Each row was made from one walk, in order. Every step used is in the known rows, and no mark comes twice. Write each row's walk.
In the rows, zero is written as 128.
Known rows
ruvup, zesiz, liku, diri: [138 141 105 143 115  99  93 148  93  95 129  65  95 125 136 197 140 108
 158 159  84 114 101 149 108 138 169 125 149 122 161]
paliluk, rezi, faka, lubu: [120 136 133 102 131 102 168 104 110 100 139 115 111 108 167 112 139 124
 107 129 124 148 170 142 199 156 119 150 126 164  85]
zesiz, gepu, diri, paliluk, nizu: [171 132 121 111 136  75 111 129 161 129 129 154 154 152 132 250 139 132
 109 140  98 160 124 167 115 171 173 119  87 110 135]
diri, liku, zesiz: [121 143 110 136 136 101 132 171 127 110 116 124  96 117 147 137 144 109
 131 139 175 109  99 140 146 157 136 126 134 127 121]
nizu, paliluk, rezi, faka, lubu: [115 133 132 104 133  96 186  81 110 100 140 145 150 107 180 108 129 131
 136 137 139 133 129 123 192 142 112 160 145 162  86]
paliluk, rezi, faka, nizu: [127 139 134 103 127  99 157 121 129 105 138 102 107 122 157 110 176  66
 108 127 127 136 171 140 165 161 127 103 126 161 101]
lubu, faka, rezi: [124 136 153 125 130 101 142 108  93 112 137 124  67 119 153 113 166 140
 125 141 111 126 181 124 138 151 138 159 122 104  90]
gepu, diri, paliluk, rezi, faka: [109 136 125  95 129  82 124 154 124  99 126 146 180 134 150 181 148  76
 125 125 124 159 160 176 138 159 157 163 113 151  93]
liku, diri, paliluk, nizu, faka: [105 117 127 109 135  81 133 126 123 144 125 163 161 135 133 155 138 151
 131 156 110 125  76 142 120 156 126  92 141 118 132]
gepu, diri, paliluk, nizu: [151 132 137 116 143  85 104 143 157 132 124 137 169 140 130 194 140 131
 131 151 143 137 122 162 102 169 170 122 104 109 129]
rezi, faka, lubu: [119 121 127 133 153 100 139 109 132 107 132 105 100 100 160 108 138 142
 116 137 121 125 176 130 177 149 111 144 121 147  97]
zesiz, gepu, diri, ruvup: [148 149 126 132 139  80  93 146 140  92 127 122  70 131 115 236 153 100
 102 128  87 154 128 171 133 151 165 129  89 114 137]
ruvup, diri, gepu: [149 153  98 127 121  68 118 113 111 114 120 152  42 131 132 135 126 124
 138 142 160 120 145 136  92 128 131 137 126 113 126]
zesiz, liku: [143 130 113 134 131 100 108 156 130 100 126 109  84 122 148 168 140 124
 184 143 118 136 115 127 151 137 154 124  99 130 119]
ruvup, diri: [153 142 116 136 128  91 124 131 102 113 121 128  65 121 157 138 133  98
 150 144 128 132 141 128  81 132 142 137 138 116 128]
nizu, paliluk: [134 128 121 141 144  88 140 101 120 103 122 139 120 117 164 118 130 122
 154 154 141 107 107 105 132 123 143 144 140 130 117]
diri, liku, zesiz, ruvup: [ 98 145 118 135 137  94 155 200 134  88 120 115  69 112 163 129 148 116
 124 162 149  80  74 167 144 159 136 120 130 128 147]
paliluk, nizu, faka, lubu: [133 127 149 115 147 103 156  84 140 148 137 124 102 113 148 121 126 178
 125 155 117 133  90 110 166 159 112  80 115 126 124]
paliluk, rezi, faka: [117 137 120 101 120  98 154 127 112  92 125 125  99 125 178 127 147  87
 112 128 137 140 183 139 155 160 135 160 126 171  89]
faka, rezi: [142 138 132 137 146  95 132 117  92 109 132 113  75 111 130 116 173 151
 123 140 122 127 136 140 125 142 137 153 121 119  92]
faka, rezi, paliluk: [146 127 130 129 155 105 135 150 100 106 125 129  83  86 123 115 161 143
 110 128 118  88 167 146 113 166 126 150 133 109  84]
liku, diri, paliluk, nizu, faka, lubu: [107 115 138 111 145  86 147 101 121 149 139 151 174 118 122 141 127 186
 126 156 101 129  65 142 164 151 109  77 140 112 127]
liku, zesiz, gepu: [152 135  99 136 134  86 139 100 116 103 124 131  72 122 156 193 141 118
  91 130 127 139 138 140 145 141 148 137 133 134 124]
gepu, diri: [139 142 132 134 148  98  93 125 126 102 118 101 110 117 156 172 143  98
 132 137 125 113 145 145 109 148 181 138 107 115 115]
liku, diri, paliluk, rezi, faka, nizu: [103 125 124  98 127  81 147 138 108 104 137 132 178 124 129 125 179  73
 107 126 111 134 146 178 162 154 127 104 150 148 103]
liku, zesiz: [130 135 115 137 144  93 132 115 114 105 116 111  87 112 156 139 140 116
 114 140 171 117 137 135 136 139 146 137 150 133 118]
diri, liku: [130 139 114 135 135 104 122 183 138 104 113 122  93 124 144 122 142 107
 144 141 133 115 112 125 152 156 143 124 103 123 112]
gepu, diri, paliluk, rezi: [129 143 132  98 125  83 117 148 114 100 125 139 173 139 133 183 142  85
 134 129 125 162 121 171 144 145 177 142 116 129 101]
faka, nizu: [149 133 132 140 146  96 124 119 138 115 129  83  91 115 132 107 170  94
 124 141 124 115 138 126 147 137 142  77 118 124 121]
zesiz, ruvup, diri: [127 143 125 134 131  84 147 161 110  90 124 114  38 116 177 133 137 103
 144 167 101 101 113 155  81 134 140 131 136 117 153]
liku, zesiz, ruvup, diri: [119 147 118 134 133  83 155 149 102  94 126 123  42 111 177 145 139 106
 131 165 143  97 103 168  77 136 138 133 166 121 161]
rezi, paliluk, nizu, faka, lubu: [134 120 147 107 153 115 163 119 150 147 134 139 112  89 143 121 113 168
 112 142 117  92 124 115 154 184 105  75 127 117 118]
liku, diri: [119 133 117 137 145  98 112 116  90  98 117 110 101 113 154 137 147 119
 120 139 114  91 141 142 126 143 157 137 142 122 113]
liku, zesiz, gepu, diri: [152 148 111 131 141  91 113 100 122 102 123 121 102 123 157 242 143 102
 100 127 120 129 135 161 116 153 180 138 120 118 124]

Which walk is each row?
[125 144  93 123 128  78  93 128 107  94 122 135  82 126 120 178 136 154
 161 139 135  95 112 154 150 137 151 126 108 116 120]  zesiz, liku, diri, gepu
[120 152 118 135 124  90 147 215 127  91 124 128  48 121 168 132 139  96
 160 165 105  92  78 160  93 154 134 118 120 111 156]  zesiz, ruvup, diri, liku
[171 140 103 145 116  88 121 116 114 100 129  83  56 134 140 192 133  95
  90 150  64 148 141 133 120 136 161 136 135 128 156]  ruvup, zesiz, gepu
[119 125 139 119 150 105 142 142  98 122 132 144  86  87 121 111 154 143
 119 127  99  94 128 131 115 158 112 119 136 116  89]  nizu, faka, rezi, paliluk
[142 128 111 134 125  72 120 157 115 121 121 153 117 130 129 144 132 103
 157 146 123 160 122 143  92 122 131 136 141 114 129]  ruvup, diri, paliluk
[145 147 140 107 128  94 171  90 119 104 135 126 143 120 151 106 163  82
 144 144 142 126  93 118 163 132 145  91 146 137 113]  faka, nizu, paliluk, rezi
[145 144  94 134 127  93 142 159 132 105 121 144  83 126 147 193 142 110
 110 126 129 131 100 145 158 159 142 125 114 126 126]  diri, liku, zesiz, gepu
[158 155  89 131 114  89 143 161 117 114 121 163  64 128 153 207 135  90
 133 130 127 142  93 151 100 155 132 128 132 113 142]  ruvup, diri, liku, zesiz, gepu
[165 129 140 113 151 112 152 143 121 131 126 137  90  99 128 128 159 167
  98 140 142  87 162 146  94 198 128 136 127 107  97]  faka, rezi, paliluk, nizu
[131 130 136 113 138  99 143 110 142 143 124 135  87 130 160 135 132 143
 132 154 127 123 101 108 123 163 129  91 117 133 129]  paliluk, nizu, faka
[ 96 123 105  96 111  84 128 177 100  90 133 155 173 134 143 187 150 104
 168 130 106 154 123 175 166 154 137 150 129 155 100]  zesiz, liku, diri, paliluk, rezi, faka
[146 130 161  98 135 117 161 131 124 135 132 147  81 106 149 125 154 155
 101 140 131  85 207 132 110 208 128 142 129  94  99]  lubu, faka, rezi, paliluk, nizu
[147 133 134 144 150  89 142  95 136 115 133 115 130 112 144 103 163  99
 150 154 137 103 101 107 139 124 138  86 139 121 127]  faka, nizu, paliluk
[112 118 111 136 141  77 110 142 102 106 120 137 152 124 127 142 141 123
 128 143 109 120 123 159 138 132 148 138 146 115 115]  liku, diri, paliluk
[131 124 129 136 149  93 129 124 146 111 133  89  94 112 150 105 174  83
 113 137 124 111 177 132 142 152 121  99 116 144 113]  rezi, faka, nizu
[128 132 111 135 135  99  99 146 100  93 123 111 103 119 149 180 145 125
 177 142 103 108 107 147 139 141 164 126 119 121 122]  zesiz, liku, diri
[155 152 109 129 135 100 100 168 146  98 122 131 105 135 151 228 144  91
 129 125  81 125 111 153 134 171 175 121  73 111 121]  zesiz, gepu, diri, liku
[126 145 160  98 113  99 182  81 121 111 142 134 134 129 172 103 159  70
 146 143 132 122 137 104 176 143 146  95 148 123 113]  lubu, faka, nizu, paliluk, rezi
[158 124 127 113 145 113 139 152 152 124 114 132  95 104 151 137 127 131
 101 140 151  79 171 129 109 194 140 120 127 119 119]  rezi, paliluk, nizu
[127 136 122 116 124  67 168 167 135 127 127 158 100 130 156 166 136 138
 130 178 161 124  80 185  70 155 126 118 163 113 176]  liku, zesiz, ruvup, diri, paliluk, nizu
[136 153  88 135 112  76  83 130  98  97 129  93  71 129 107 194 130 135
 143 157 116 104 103 158 121 133 158 127 138 116 159]  ruvup, zesiz, liku, diri, gepu
[143 158 130 141 121  89  60 191 137  95 131  66  81 128  92 241 148  95
 164 160 104 158  86 176 104 145 174 120 117 113 179]  gepu, diri, ruvup, zesiz, liku
[146 119 124 121 137  81 135 146 154 134 123 143 140 141 132 142 138 146
 126 156 146 146 123 140 133 159 139 122 118 123 126]  diri, paliluk, nizu
[136 134 147 113 143  97 154 103 111 147 139 139  80 123 135 129 167 180
 125 155 119 133  91 123 110 167 116 113 116 122 109]  paliluk, nizu, faka, rezi
[139 154 121 133 142  77 103 133 130  97 125 127  77 122 117 247 153 104
  90 127 130 151 117 183 127 153 162 133 120 117 145]  liku, zesiz, gepu, diri, ruvup
[140 148 109  96 121  74 138 122 111  98 131 160 165 142 137 252 141  89
  97 116 122 177 111 188 150 150 176 141 130 132 113]  liku, zesiz, gepu, diri, paliluk, rezi
[135 148 126 150 123  81 104 162 122 100 125  67  46 124  96 143 148 101
 104 162 119 150 122 150 117 136 138 131 150 126 169]  diri, ruvup, zesiz
[133 152 124 133 142 107  94 183 142 103 115 114 122 121 148 173 144  89
 150 138 126 103 110 149 121 168 173 125  89 109 115]  gepu, diri, liku
[133 121 134 105 144 110 143 144 151 142 119 147  99 106 152 133 119 132
 114 142 126  86 132 111 110 188 121  86 128 125 123]  rezi, paliluk, nizu, faka
